What can hang from each mark:
Z86: Z282 Z316
Z512: Z362
Z581: Z216 Z282
Z316: Z86
Z853: Z216
Z315: Z282
Z216: Z581 Z853
Z282: Z86 Z315 Z581
Z362: Z282 Z512

Known rows, with every way that one mark hangs from another:
{Z362 {Z282 Z86 Z315 {Z581 Z216}} Z512}: [-1.80 -1.36  1.21 -0.48  3.09 -0.39  1.83 -0.67 -0.54  0.97 -0.63 -0.86
 -1.62 -1.10 -1.15  0.35  1.95  0.34  1.37 -1.87  2.75  4.56  3.58 -0.93
 -0.60 -4.99 -1.38 -0.44 -2.44  0.47  1.10]
{Z86 {Z282 Z315 {Z581 {Z216 Z853}}} Z316}: [-2.49 -1.51  1.24  1.00  1.45 -4.14  3.46  0.83  0.90  1.19  1.21 -0.07
 -1.03 -0.38  1.19 -0.80  0.30 -0.71  0.45 -3.23  3.07  4.98 -1.67  0.09
 -1.11 -2.43 -1.75  0.60 -3.36  1.60  0.06]
{Z315 {Z282 Z86 Z581}}: [-0.48  0.04  0.70  0.29  0.97 -1.39  1.59 -0.38 -0.93  1.71 -0.66 -0.42
 -1.44 -1.20 -0.43  1.68  1.14 -0.06  1.03  0.70  0.57  3.56  1.96  0.54
 -0.07 -1.88 -0.20 -0.36 -3.96  2.08  1.58]
{Z282 {Z86 Z316} Z315 {Z581 {Z216 Z853}}}: [-2.34 -1.92 -0.15  1.81  1.94 -3.10  3.76  0.06  0.26  1.69  1.57 -0.40
 -1.43  0.06  0.99  0.59  1.91 -0.28  0.63 -2.11  3.56  6.82 -0.17 -0.73
 -1.37 -4.36 -1.44  0.08 -5.71  1.66  1.15]
{Z216 Z581}: [-0.01  0.53  0.31  3.17  1.65 -0.57  1.39  0.31  0.19  0.07  0.78 -0.30
 -0.28 -0.31 -0.22 -0.48  0.67 -0.08 -0.25 -0.58 -0.22  2.61  0.12  0.15
 -0.47 -0.38 -0.20 -0.04 -0.55  0.67  0.19]
{Z581 {Z216 Z853} {Z282 {Z86 Z316}}}: [-2.78 -1.31  2.88  0.80  0.68 -4.06  2.46  0.51 -0.33  0.50  1.60  0.34
  0.05 -0.96  1.02 -0.78  1.69 -0.52 -0.16 -3.48  3.05  1.81 -4.18 -0.78
 -1.65 -2.87 -2.25  1.09 -2.27  0.57  1.59]
{Z362 {Z282 {Z86 Z316} Z315 Z581} Z512}: [-1.28 -0.93  0.56 -0.32  2.53 -0.65  0.23 -0.23 -0.61  0.20  0.39 -0.18
 -2.12 -1.36 -1.13  0.04  2.89 -0.29  1.39 -1.31  3.69  3.18  3.16  0.73
  0.06 -2.99 -0.29 -0.45 -2.27  0.52  0.85]
{Z362 {Z282 Z86 {Z581 Z216}} Z512}: [-1.81 -0.49  1.76  0.17  3.09 -0.64  1.23 -0.56 -0.72  0.58 -0.36 -0.45
 -1.50 -1.55 -1.13  0.32  1.84  0.71  0.95 -1.43  2.85  2.25  2.27 -0.56
 -0.59 -3.77 -1.28  0.06 -0.81 -0.12  1.12]
{Z282 Z86 Z315}: [-0.18 -1.09 -1.60 -0.30  0.25 -0.14  1.49 -0.43  0.04  0.59 -0.32 -0.50
 -0.78  0.76 -0.41  0.66  0.48 -0.50  0.98 -0.51  0.82  3.83  1.98 -0.64
  0.41 -1.98 -0.34 -0.79 -3.87  1.12  0.83]
{Z362 Z512}: [ 0.11  0.12  1.07 -1.20  1.31  0.35 -0.81 -0.22  0.14  0.03  0.16 -0.13
 -0.20 -0.52 -0.24 -0.82  0.40  0.14  0.15 -0.20  1.46 -0.89  1.53  0.28
 -0.02 -0.47 -0.37 -0.91  1.01 -0.28  0.18]
{Z362 Z282 Z512}: [-0.38  0.10  2.40 -1.72  1.97  0.50 -1.93 -0.20 -0.42 -0.62 -0.03  0.00
 -0.38 -1.50 -1.10 -0.62  1.22  0.23  0.40 -0.64  1.23 -2.09  1.95  0.36
 -0.20 -0.95 -0.11 -0.24  2.91 -0.90  0.07]
{Z282 Z86 {Z581 Z216}}: [-1.59 -0.67 -0.74  2.14  0.89 -1.37  3.55 -0.41 -0.39  1.26 -0.33 -0.52
 -1.23 -0.08 -0.19  1.07  0.76  0.52  0.62 -0.96  1.76  4.73  0.33 -1.11
 -0.55 -3.20 -1.33  0.28 -4.10  0.94  1.19]
{Z216 Z853}: [-0.33 -0.33  0.95  0.16  1.79 -1.51 -0.82  0.14  0.43  0.07  1.53  0.07
  0.14  0.06  1.11  0.26  0.20 -0.09 -0.55 -0.44  0.33  0.34 -0.71 -0.39
 -1.48 -0.68 -0.24 -0.10  0.23  0.32  0.20]
{Z512 Z362}: [-0.34 -0.38 -0.28 -0.47 -1.21  0.20  1.04 -0.28 -0.89 -1.23 -0.68 -0.55
  0.09  1.04  0.19  0.61  0.20 -0.12 -0.16 -0.29  0.77  0.88 -0.28  0.77
 -0.45  0.46 -1.58 -0.50  0.35  0.32 -0.35]
{Z316 {Z86 Z282}}: [-0.09 -0.22 -1.42 -2.82 -0.24 -2.33  0.98 -0.19 -1.05  1.51 -0.05  0.44
  0.29 -0.19 -1.09 -0.33 -1.47 -0.38  0.29 -1.25  0.28  0.39  0.72 -0.05
  0.74  0.59  0.48 -0.16  0.13  0.10 -0.41]
{Z581 Z216}: [-1.14 -0.47  1.05  0.30  0.12 -0.73  2.19 -0.01  0.13  0.82 -0.19 -0.25
  0.37 -0.14  0.12 -0.41 -0.01  0.42 -0.05 -1.08  0.62  0.86 -0.95 -0.90
 -0.50 -1.73 -1.19  0.41 -0.14 -0.16  0.09]
{Z512 {Z362 {Z282 Z581}}}: [-0.92 -0.50  0.40  0.27  0.29 -0.02  0.71 -0.31 -1.53 -1.43 -0.92 -0.53
 -0.77 -0.02 -0.36  1.47  1.30  0.18  0.17 -0.53  0.82  2.08  0.58  0.90
 -0.91 -0.69 -1.26  0.18  0.44  0.36 -0.43]
{Z86 {Z282 {Z581 Z216}} Z316}: [-2.25 -0.39  1.10  1.54  0.04 -3.45  3.46  0.80  0.35  0.76  0.32  0.33
 -0.97 -0.89  0.32 -1.07 -0.09 -0.28  0.44 -2.49  2.99  2.33 -2.29  0.69
 -0.14 -0.80 -1.33  1.18 -1.92  0.72 -0.11]
{Z282 Z581}: [-0.40 -0.13 -0.76  1.57  0.72 -0.45  0.75 -0.02 -0.12  0.55 -0.15 -0.22
 -0.87 -0.28  0.22  0.86  0.48  0.24  0.14  0.11  0.27  2.73  0.46 -0.13
 -0.39 -0.93  0.20  0.16 -1.92  0.66  0.18]
{Z853 Z216}: [ 0.10  0.74 -0.02  0.89  0.30 -0.43 -1.36 -0.27 -0.42  1.10  0.02 -0.68
 -0.06 -0.37  0.20  0.31 -1.03 -0.55  0.22 -1.44 -1.18 -0.26 -0.15  0.25
  0.26  0.12  0.07  0.38  0.73 -0.02 -0.83]
{Z282 {Z581 Z216}}: [-1.45 -0.51  0.30  1.75  0.91 -1.00  2.64 -0.06 -0.02  1.14 -0.34 -0.48
 -0.54 -0.34  0.35  0.44  0.39  0.65  0.11 -0.91  0.78  3.46 -0.44 -0.85
 -0.85 -2.45 -1.00  0.54 -2.08  0.49  0.23]
{Z316 {Z86 {Z282 Z315 {Z581 {Z216 Z853}}}}}: [-1.50 -1.69 -1.00 -1.92  1.95 -3.78  3.21 -0.17 -0.54  2.74  0.56 -0.29
 -0.20  0.05  0.17  0.23 -0.73 -0.26  0.31 -2.67  1.05  5.64  0.80 -1.30
 -0.95 -2.86 -0.55 -0.23 -2.91  1.34 -0.12]

Rows:
[-1.09  0.12  0.40  3.69  0.98 -2.35  1.31  0.34 -0.69  1.23  0.94 -0.74
 -0.77 -1.01 -0.01 -0.55  1.19 -1.64  0.64 -3.96  0.44  4.50 -1.53  0.42
 -0.01 -1.55 -0.87  0.49 -2.96  1.41  0.29] : {Z853 {Z216 {Z581 {Z282 {Z86 Z316} Z315}}}}
[-1.70 -1.27  0.14  0.71  0.83 -2.01  4.05  0.20  0.67  1.27 -0.96 -0.63
 -0.95 -0.01  0.31 -0.20 -0.77 -0.25  0.86 -2.53  1.08  5.52  0.10 -0.88
 -0.32 -2.76 -1.59  0.34 -3.52  1.47  0.00] : {Z86 {Z282 Z315 {Z581 Z216}}}
[-0.64  0.87  1.25  3.50  1.34 -1.51  0.05  0.25 -0.62  0.99  0.42 -0.77
 -0.06 -1.22  0.21 -0.50  0.00 -1.03 -0.03 -3.26 -1.57  2.22 -1.89  0.06
 -0.50 -0.77 -0.62  0.77 -0.19  0.64 -0.16] : {Z853 {Z216 {Z581 Z282}}}
[-2.51 -1.03  1.89  0.74 -0.93 -2.81  3.18  0.39 -0.75  0.47  0.26  0.30
 -0.10 -1.03  0.02 -1.04  1.55 -0.44  0.32 -3.13  2.81  1.47 -3.66 -0.44
 -0.37 -2.27 -1.98  1.09 -2.52  0.25  1.28] : {Z581 Z216 {Z282 {Z86 Z316}}}
[-2.39 -1.35  2.48  0.48  1.23 -3.14  2.31  0.13 -0.29  0.67  0.81 -0.04
  0.19 -0.53  1.00 -0.12  0.89 -0.22 -0.18 -3.12  1.51  2.47 -3.20 -1.77
 -1.90 -3.47 -2.38  0.71 -2.28  0.61  1.71] : {Z581 {Z216 Z853} {Z282 Z86}}
[-1.51 -0.33  1.71  0.50  1.13 -1.97  3.33 -0.38 -0.87  2.05 -0.75 -0.54
 -1.14 -1.29 -0.41  1.36  1.10  0.29  1.02 -0.17  1.06  4.19  1.21 -0.18
 -0.48 -3.40 -1.15  0.05 -4.08  1.95  1.66] : {Z315 {Z282 Z86 {Z581 Z216}}}
[-1.26  0.02  1.04  3.28  0.73 -2.44  2.30  0.70 -0.55 -0.18  1.21  0.23
 -0.70 -1.08 -0.28 -1.03  2.09 -0.86  0.09 -2.42  1.72  3.08 -2.44  0.37
 -0.39 -0.89 -0.87  0.53 -2.67  1.08  1.30] : {Z216 {Z581 {Z282 {Z86 Z316}}}}
[-0.84 -0.94  0.33 -0.67  3.08  0.18  0.18 -0.62 -0.54  0.37 -0.48 -0.68
 -1.90 -0.99 -1.21  0.77  2.12 -0.04  1.39 -0.95  2.26  3.74  4.30 -0.28
 -0.16 -3.55 -0.37 -0.81 -2.25  0.68  1.04] : {Z362 {Z282 Z86 Z315 Z581} Z512}
[-2.21 -1.20  3.38  0.20  1.11 -2.80  1.63  0.43  0.03  0.46  0.83  0.02
  0.81 -0.81  1.46 -0.71  0.61 -0.17 -0.65 -3.17  0.69  1.41 -3.90 -1.53
 -2.16 -2.90 -2.13  0.99 -0.47  0.22  0.86] : {Z581 {Z216 Z853} Z282}
[-1.60 -1.61 -1.35  1.43  1.06 -1.03  4.37 -0.47 -0.06  1.67 -0.61 -0.95
 -1.36  0.38 -0.12  1.16  0.97  0.13  1.08 -1.38  1.70  7.47  1.50 -1.42
 -0.48 -4.47 -1.42 -0.22 -5.91  1.63  1.09] : {Z282 Z86 Z315 {Z581 Z216}}
[-1.90 -1.70 -0.11  0.10  0.39 -0.51  3.53 -0.64 -1.45 -0.40 -1.34 -1.15
 -1.14  0.53 -0.70  1.70  1.63  0.09  0.93 -1.77  1.96  5.88  1.54 -0.18
 -0.96 -3.52 -2.47 -0.13 -2.79  1.12  0.39] : {Z512 {Z362 {Z282 Z86 Z315 {Z581 Z216}}}}
[-0.67  0.20  1.68 -0.77 -0.26 -1.94  1.04  0.08 -0.82  1.10  0.30  0.29
 -0.79 -1.35 -0.63  0.26  1.43 -0.51  0.93  0.25  1.82  0.44  0.66  1.51
  0.59 -0.52 -0.21 -0.16 -2.22  1.40  1.36] : {Z315 {Z282 {Z86 Z316}}}
[-1.63 -1.18  2.05 -0.90  3.02 -0.05  1.18 -0.33 -0.13  0.76 -0.60 -0.77
 -0.99 -1.35 -0.70 -0.16  1.78  0.44  0.91 -1.86  1.85  3.45  2.82 -0.66
 -0.86 -4.41 -1.11 -0.25 -0.59  0.08  0.21] : {Z362 {Z282 Z315 {Z581 Z216}} Z512}
[-1.70 -0.79  1.19  1.75  2.27 -2.10  2.11  0.08  0.28  1.24  0.95 -0.35
 -0.42 -0.30  1.22  0.63  0.65  0.56 -0.37 -1.23  1.09  3.73 -1.01 -1.19
 -2.04 -3.03 -1.20  0.49 -1.86  0.74  0.47] : {Z282 {Z581 {Z216 Z853}}}
[-0.40 -1.13 -2.59 -2.18  0.45 -2.42  2.24 -0.28 -0.83  2.38 -0.41 -0.12
 -0.58  0.07 -0.85  0.39 -0.89 -0.52  0.75 -1.56  0.37  4.71  1.97 -0.27
  0.46 -1.14  0.50 -0.51 -2.92  1.21 -0.36] : {Z316 {Z86 {Z282 Z315 Z581}}}
[-0.71 -0.03  1.72 -0.33  2.85  0.19 -1.27 -0.25 -0.54 -0.20 -0.21 -0.24
 -1.20 -1.71 -0.78  0.10  1.61  0.44  0.51 -0.49  1.46  0.28  2.45  0.29
 -0.55 -1.79  0.02 -0.12  1.10 -0.36  0.18] : {Z362 {Z282 Z581} Z512}
[-0.77 -0.53  0.10 -0.73 -0.20  0.02  0.82 -0.58 -1.71 -1.77 -0.89 -0.42
 -0.57  0.41 -0.97  1.30  0.98 -0.07  0.49 -0.67  1.41  0.82  0.87  0.75
 -0.34 -0.50 -1.61 -0.18  0.37  0.15  0.21] : {Z512 {Z362 {Z282 Z86}}}
[-2.23 -1.96  0.54  0.25  1.88 -1.62  2.98 -0.55 -1.15 -0.32 -0.19 -1.10
 -1.01  0.60  0.21  1.93  1.75  0.03  0.53 -2.07  2.17  6.14  0.99 -0.48
 -2.05 -4.05 -2.68 -0.18 -2.61  1.32  0.52] : {Z512 {Z362 {Z282 Z86 Z315 {Z581 {Z216 Z853}}}}}
[-2.80 -2.15  2.21  0.15  0.85 -3.76  3.06  0.46  0.00  0.92  1.35 -0.06
 -0.09 -0.49  1.10 -0.68  1.80 -0.86  0.25 -3.94  3.00  4.11 -3.11 -1.14
 -1.61 -4.06 -2.43  0.62 -3.90  1.18  1.49] : {Z581 {Z216 Z853} {Z282 {Z86 Z316} Z315}}
[-1.11 -1.31 -0.18 -1.11 -0.61 -0.60  1.38 -0.24 -1.43 -1.47 -0.29 -0.37
 -0.90  0.48 -0.82  0.73  2.03 -0.68  0.82 -1.35  2.61  2.37  0.99  1.33
 -0.02 -1.03 -1.62 -0.31 -1.08  0.64  0.03] : {Z512 {Z362 {Z282 {Z86 Z316} Z315}}}
[-0.76 -0.61  0.99  2.37  1.23 -1.10  2.24  0.51  0.11  0.16  0.28 -0.48
 -0.15 -0.55  0.13 -0.81  1.35 -0.81  0.04 -2.50 -0.53  4.87 -1.08 -0.44
 -0.78 -1.96 -0.85 -0.02 -2.50  1.34  0.63] : {Z216 {Z581 {Z282 Z315}}}
[-1.42 -1.51 -0.31  1.02  1.12 -0.71  3.54 -0.13  0.32  1.67 -0.59 -0.85
 -0.70  0.21  0.39  0.51  0.64  0.25  0.54 -1.39  0.70  6.05  0.77 -1.13
 -0.78 -3.86 -1.08 -0.03 -3.90  1.16  0.19] : {Z282 Z315 {Z581 Z216}}
[-2.14 -0.55  2.60  0.85  1.87 -3.81  2.88  0.16 -0.55  2.22  1.12 -0.13
 -1.21 -1.56  0.48  0.91  1.97 -0.06  0.61 -0.80  2.77  3.77 -0.35  0.43
 -1.27 -3.24 -1.32  0.37 -3.89  1.95  1.70] : {Z315 {Z282 {Z86 Z316} {Z581 {Z216 Z853}}}}
[-2.21 -2.08  2.83 -0.43  1.26 -2.52  2.26  0.36  0.30  1.01  0.56 -0.37
  0.67 -0.38  1.48 -0.56  0.87 -0.44 -0.25 -3.61  0.64  3.74 -2.81 -1.92
 -2.12 -4.04 -2.18  0.45 -2.20  0.84  0.82] : {Z581 {Z216 Z853} {Z282 Z315}}
[-0.76 -0.94 -0.72  0.43  0.75 -1.49  2.16  0.22  0.56  0.73 -0.81 -0.36
 -1.20  0.17  0.16  0.14 -0.81 -0.63  0.90 -1.67  0.58  4.86  0.78 -0.07
  0.00 -1.28 -0.58 -0.03 -3.42  1.57 -0.04] : {Z86 {Z282 Z315 Z581}}
[-0.65 -1.04 -1.26 -0.06 -0.41 -1.09  1.63  0.02 -0.04  0.51  0.71 -0.03
 -1.02  0.38 -0.39 -0.03  1.40 -0.84  0.96 -0.85  2.56  3.10  0.91  0.46
  0.62 -1.33 -0.29 -0.44 -3.83  1.00  0.75] : {Z282 {Z86 Z316} Z315}
[-1.91 -1.77  1.79 -0.54 -0.36 -1.38  3.07  0.21 -0.06  0.85 -0.82 -0.44
  0.56 -0.41  0.53 -0.79  0.60 -0.40  0.30 -3.22  0.33  3.34 -2.23 -1.42
 -0.81 -3.49 -1.93  0.50 -2.36  0.62  0.62] : {Z581 Z216 {Z282 Z315}}
[-2.04 -1.61  1.97 -0.35  4.48 -1.35  1.32 -0.53 -0.15  0.89  0.45 -0.77
 -1.51 -1.11 -0.32  0.54  2.12  0.28  0.94 -2.17  3.02  4.88  2.97 -1.22
 -1.68 -5.42 -1.53 -0.47 -2.26  0.65  1.26] : {Z362 {Z282 Z86 Z315 {Z581 {Z216 Z853}}} Z512}
[-1.21 -1.41 -1.70 -2.11  0.58 -2.82  3.93 -0.32 -0.78  2.78 -0.55 -0.31
 -0.33  0.00 -0.74  0.13 -0.86 -0.21  0.71 -2.33  0.86  5.37  1.28 -0.99
  0.14 -2.39 -0.39 -0.21 -3.10  1.15 -0.28] : {Z316 {Z86 {Z282 Z315 {Z581 Z216}}}}
[-1.55 -1.35 -0.67  0.14 -0.02 -0.86  1.98 -0.30 -1.56 -1.09 -0.40 -0.64
 -1.59  0.28 -0.71  1.42  2.33 -0.48  0.96 -1.30  2.82  4.52  1.21  1.31
 -0.35 -1.70 -1.53 -0.21 -2.67  1.15  0.18] : {Z512 {Z362 {Z282 {Z86 Z316} Z315 Z581}}}
[-1.97 -0.64  1.51  1.32  2.05 -3.32  2.71  0.39  0.65  0.83  0.39 -0.09
 -0.67 -0.37  1.01 -0.10 -0.93  0.01  0.04 -2.37  1.34  3.37 -1.57 -0.74
 -1.54 -1.98 -1.70  0.77 -1.74  1.08  0.26] : {Z86 {Z282 {Z581 {Z216 Z853}}}}
[-1.52 -0.91 -0.50 -1.19  1.65 -4.10  2.63 -0.12 -0.80  2.55  0.81  0.08
 -0.10 -0.39  0.10  0.23 -0.91  0.06 -0.05 -2.24  1.15  3.47 -0.24 -0.96
 -0.97 -1.85 -0.41  0.17 -1.36  0.78 -0.03] : {Z316 {Z86 {Z282 {Z581 {Z216 Z853}}}}}
[-1.28 -0.89 -0.35  0.71 -0.01 -2.55  2.37  0.73  0.53  0.53  0.25  0.04
 -1.43 -0.36  0.20 -0.65  0.16 -1.02  0.89 -2.04  2.39  3.94 -0.46  1.08
  0.36 -0.60 -0.48  0.35 -3.43  1.50 -0.19] : {Z86 {Z282 Z315 Z581} Z316}
[-0.44 -0.29 -2.05 -1.81  0.42 -2.61  1.66 -0.23 -1.12  1.93 -0.20  0.31
 -0.48 -0.29 -0.87  0.31 -0.97 -0.21  0.34 -1.17  0.48  2.47  0.94  0.00
  0.41 -0.06  0.60 -0.07 -1.43  0.70 -0.32] : {Z316 {Z86 {Z282 Z581}}}
[-1.58 -1.11  1.49  3.00  2.64 -3.63  2.11  0.77  0.17  0.37  2.46 -0.13
 -0.65 -0.59  0.95 -0.65  2.45 -1.26 -0.14 -3.18  2.02  5.52 -2.02 -0.26
 -1.77 -2.58 -1.31  0.05 -3.84  1.85  1.48] : {Z216 {Z581 {Z282 {Z86 Z316} Z315}} Z853}
[-0.74 -1.29 -0.33 -1.26 -0.11  0.24  1.43 -0.63 -1.38 -1.41 -1.07 -0.80
 -0.67  0.81 -0.94  1.38  1.31 -0.42  0.85 -1.01  1.29  2.94  1.85  0.42
 -0.32 -1.60 -1.73 -0.60 -1.13  0.69  0.21] : {Z512 {Z362 {Z282 Z86 Z315}}}
[-2.31 -1.73  0.14  0.32  0.05 -1.40  3.59 -0.30 -1.53 -0.49 -0.54 -0.81
 -1.30  0.15 -0.58  1.11  2.35 -0.13  0.91 -2.05  3.27  5.12  0.59  0.67
 -0.72 -2.98 -2.38  0.12 -2.78  1.02  0.21] : {Z512 {Z362 {Z282 {Z86 Z316} Z315 {Z581 Z216}}}}
